Known rows, with every way that one mark hangs from another
biruf[lovig]: [ 2.20 -1.79 -2.16  2.27 -2.26 -0.21  1.90  2.12  1.73 -3.29 -0.39 -5.25
  1.90 -1.40  0.62  0.59 -0.03  3.81  4.13]
gipal[biruf vumumed]: [ 1.48 -2.21 -1.04 -0.08 -2.67  0.81  1.38 -1.61  1.52 -3.38 -1.76 -7.11
  0.51  1.53 -2.38 -2.84  1.53  3.18  5.03]
zupas[zono[biruf[gipal[vumumed] lovig] rire]]: [ 0.78 -1.47 -1.41 -2.58 -1.20  0.24  1.12  3.08 -0.42 -4.63  1.69 -5.35
 -0.02 -1.01  0.99  0.86  0.50  1.29  4.65]
kamiz[gipal[biruf[lovig zono] vumumed]]: [ 1.16 -3.64  0.64  0.21  0.27  0.08  3.57 -1.67  1.53 -3.66  0.53 -4.19
  0.97  1.27 -0.83 -3.96  1.39  3.88  3.17]
biruf[gipal[vumumed] lovig]: [ 1.79 -1.42  3.58 -1.09 -0.70  0.79  1.20  0.70  4.47 -1.60  0.27 -4.65
  0.80  0.68  0.43 -1.27  0.56  3.25  2.37]
gipal[biruf[lovig[zupas[zono]]] kamiz]: [ 1.39 -2.04 -5.10 -1.78 -1.95 -2.38  2.37  1.12 -1.43 -4.27  0.80 -5.45
  0.50  0.47 -3.85 -2.43 -1.41  2.00  5.73]
lovig[zupas[zono[biruf]]]: [ 2.17 -1.92 -3.56 -0.67 -0.50 -1.68  3.80  1.27  0.44 -2.60  0.34 -7.22
  1.32 -1.15  1.06 -0.97  0.18  1.28  2.81]
zupas[zono[rire]]: [ 0.94  0.77 -5.93 -1.49 -2.10 -1.08 -0.77  3.37 -1.21 -5.97  0.38 -5.71
  1.21 -1.75 -0.91 -0.10 -0.12  3.35  6.03]
gipal[biruf[lovig zono[rire]] kamiz vumumed]: [ 1.21 -3.42  0.09 -3.19 -3.62 -0.71  0.62 -0.46 -0.95 -4.90  2.60 -3.74
 -0.84  0.63 -2.72 -3.74  1.49  3.25  7.35]
biruf[zono]: [ 1.73  1.02 -0.14  1.03 -2.52 -0.98  0.68 -0.78  2.24 -5.26 -0.13 -5.86
  1.38 -0.38  1.12 -2.37  1.67  4.19  4.98]
rire[zono[biruf[gipal[kamiz vumumed] lovig]]]: [ 2.29 -2.89  1.74 -0.16 -1.11  1.57  1.70  1.80  1.93 -1.55  1.57 -7.34
  1.61  0.60 -0.58  1.34 -2.14  2.84  5.20]
zupas[zono[biruf[gipal lovig] rire]]: [ 0.60 -0.53 -2.65 -1.97 -0.89 -0.10  1.54  3.61 -0.69 -5.09  1.40 -5.31
  0.19 -1.22  0.91  1.02 -0.04  1.34  4.72]
zupas[zono[biruf[gipal[kamiz vumumed] lovig]]]: [ 1.13 -1.93 -0.02 -2.93 -1.45 -0.45  0.47  1.44  0.50 -4.06  0.42 -6.90
  0.26 -0.16  0.30  1.06 -0.21  0.84  4.07]
zono[biruf[gipal[vumumed]] rire]: [ 1.38 -0.73 -0.02 -0.37  0.92  2.37  3.35  4.54  0.63 -4.73 -0.16 -3.98
 -0.12 -0.57  0.43 -0.35  1.85  1.96  5.00]
rire[zono[biruf[gipal]]]: [ 1.99 -0.78  0.17  1.06 -0.52  1.54  2.04  1.71  2.27 -2.13  0.23 -8.17
  2.19  0.77 -0.59  0.99 -2.04  3.06  5.12]
biruf[gipal lovig[zupas] zono[rire]]: [ 1.29  0.27  2.43 -2.08 -0.08 -1.42  3.97  1.05  2.80 -2.54  4.74 -1.97
  0.20 -0.29  2.64 -4.33  1.35  3.24  2.62]
lovig[zupas[zono[biruf rire]]]: [ 1.98 -1.66 -4.68 -1.00 -0.21 -1.35  4.02  2.77 -0.66 -3.26  1.28 -5.89
  0.97 -1.78  0.84 -1.17  0.40  1.53  3.52]
biruf[gipal[kamiz vumumed] lovig zono[rire]]: [ 1.27 -0.78  4.67 -4.22 -1.42 -0.50  0.21  1.14  2.13 -4.07  4.18 -1.59
 -0.59  0.06  0.30 -3.50  1.60  3.72  5.00]

Rows
[ 1.05 -3.41 -0.12 -0.06  0.35  0.22  3.66 -0.60  0.85 -4.16  1.18 -3.24
  0.78  0.82 -0.97 -4.06  1.64  4.08  3.75]
kamiz[gipal[biruf[lovig zono[rire]] vumumed]]
[ 0.97 -0.52 -4.85 -1.01 -1.49 -0.16  1.07  3.71 -1.77 -6.02  0.29 -6.15
  0.59 -1.69  0.41  1.26  0.33  1.70  5.84]
zupas[zono[biruf rire]]
[ 1.43 -3.90  0.69 -1.51 -3.28 -0.31  3.50 -2.05  0.74 -2.44  3.09 -4.67
 -0.52  0.60  0.50 -4.44  2.48  2.98  4.61]
gipal[biruf[lovig[zupas] zono[rire]] vumumed]
[ 2.11 -2.03 -1.47 -2.73  0.08 -1.58  2.99  1.10  0.81 -2.35  0.72 -6.68
  0.64 -0.39  0.12 -1.72  0.16  1.02  2.72]
lovig[zupas[zono[biruf[gipal[kamiz vumumed]]]]]
[ 1.52 -2.41  0.38 -1.28  0.46  1.82  3.30  5.46 -0.22 -4.48  1.49 -2.71
 -0.44 -1.12  0.15  0.40  1.08  1.67  5.35]
zono[biruf[gipal[kamiz vumumed] lovig] rire]
[ 1.22 -1.90 -5.87 -2.02 -1.79 -2.22  2.47  2.11 -2.19 -4.64  1.57 -4.54
  0.32  0.01 -3.87 -2.59 -1.30  2.16  6.29]
gipal[biruf[lovig[zupas[zono[rire]]]] kamiz]
[ 1.71 -0.88 -3.58 -1.71  0.44 -1.32  4.00  2.65 -0.02 -3.09  1.37 -5.71
  0.80 -1.11  0.73 -1.72  0.27  1.33  3.06]
lovig[zupas[zono[biruf[gipal] rire]]]
[ 1.42  1.24  5.13 -3.88 -0.90 -0.79 -1.02 -1.29  3.73 -4.42  0.67 -4.46
  0.02  1.53 -1.12 -4.39  1.65  3.51  4.50]
biruf[gipal[kamiz vumumed] zono]
[ 0.85 -1.83 -1.88  1.50  0.86 -0.67  4.24 -0.51  1.06 -4.65  0.09 -4.13
  1.58  0.93 -1.20 -3.64  0.41  3.85  3.32]
kamiz[gipal[biruf[lovig zono]]]
[ 1.77  0.73  1.96 -2.84  0.29  0.09 -0.80  1.41  3.26 -3.74 -1.61 -4.91
  0.71  1.15 -3.07 -2.55  0.25  3.42  4.28]
biruf[gipal[kamiz vumumed]]
[ 1.27 -2.78 -1.49  0.67  1.19  0.51  3.21 -0.42  1.45 -3.96 -1.64 -4.94
  1.43  1.33 -2.66 -3.60  0.83  3.93  3.39]
kamiz[gipal[biruf vumumed]]
[ 1.51 -1.86 -4.03  1.39 -1.70 -0.88  4.45 -0.03  0.74 -2.74 -0.04 -6.12
  1.21  0.54 -1.16 -2.56 -0.04  2.55  3.96]
gipal[biruf[lovig[zupas]]]
[ 1.34 -1.42 -4.61 -0.28 -2.19 -1.32  1.58  1.57 -0.99 -5.19 -0.56 -5.16
  0.74  0.53 -4.37 -1.81 -1.18  2.86  6.64]
gipal[biruf[lovig] kamiz]
[ 0.65 -0.61 -2.92 -2.70 -0.76 -0.41  1.05  4.06 -1.24 -5.57  1.48 -4.90
  0.14 -1.14 -0.07  0.95 -0.32  1.23  5.37]
zupas[zono[biruf[gipal[kamiz] lovig] rire]]
[ 2.68 -3.52 -1.05  1.93 -1.55  0.97  3.64  1.89  1.22 -1.09  1.81 -7.97
  2.20 -0.43  0.78  1.69 -2.13  2.89  4.82]
rire[zono[biruf[lovig[zupas]]]]
[ 1.86 -1.25  1.97 -0.74  0.64  1.44  2.36  2.17  2.05 -3.98 -1.86 -6.08
  0.27  0.60 -0.61 -0.01  0.84  1.29  4.13]
zono[biruf[gipal[kamiz vumumed]]]
[ 1.55 -4.35 -1.53 -1.67 -2.88 -0.10  2.89 -0.80  0.20 -1.99  1.71 -5.81
 -0.04  0.54 -0.83 -2.88  1.25  2.40  4.22]
gipal[biruf[lovig[zupas[zono[rire]]]] vumumed]
[ 1.89 -1.54  3.04 -2.60 -0.55  0.04  0.21  1.68  3.26 -2.50  0.45 -3.97
  0.46  0.57 -1.52 -1.38 -0.15  3.19  3.59]
biruf[gipal[kamiz vumumed] lovig]
[ 0.75  3.55  1.56 -1.69 -0.06 -0.43  0.91  1.00  2.78 -5.48  1.39 -3.24
  0.43  0.45  0.42 -4.21  1.66  4.00  4.62]
biruf[gipal zono[rire]]
[ 1.04 -1.62 -0.03 -1.17 -3.35  0.37  1.35 -1.99  0.71 -4.40  0.73 -5.58
 -0.25  1.10 -1.10 -4.38  2.76  3.47  6.05]
gipal[biruf[zono[rire]] vumumed]
[ 2.01 -1.96  0.70  1.23 -0.90  1.48  2.57  1.81  2.37 -1.56  1.25 -7.61
  2.05  0.57  0.21  1.48 -2.20  2.92  4.72]
rire[zono[biruf[gipal lovig]]]
[ 1.11  1.55  3.49 -4.37 -0.57 -0.37 -0.72  0.88  2.21 -5.33  2.04 -2.63
 -0.43  0.55 -1.23 -4.60  1.93  3.90  5.77]
biruf[gipal[kamiz vumumed] zono[rire]]
[ 0.83 -2.41 -4.64  0.43  1.69 -0.92  4.87  1.44 -0.41 -4.16  0.71 -3.74
  1.55  0.25 -1.89 -3.27 -0.34  3.28  3.18]
kamiz[gipal[biruf[lovig[zupas[zono[rire]]]]]]
[ 1.60 -1.76 -1.08  0.20  1.37  1.26  5.94  5.34  0.25 -3.37  1.88 -2.99
  0.19 -1.32  1.80 -0.22  0.92  1.28  3.69]
zono[biruf[gipal lovig[zupas]] rire]
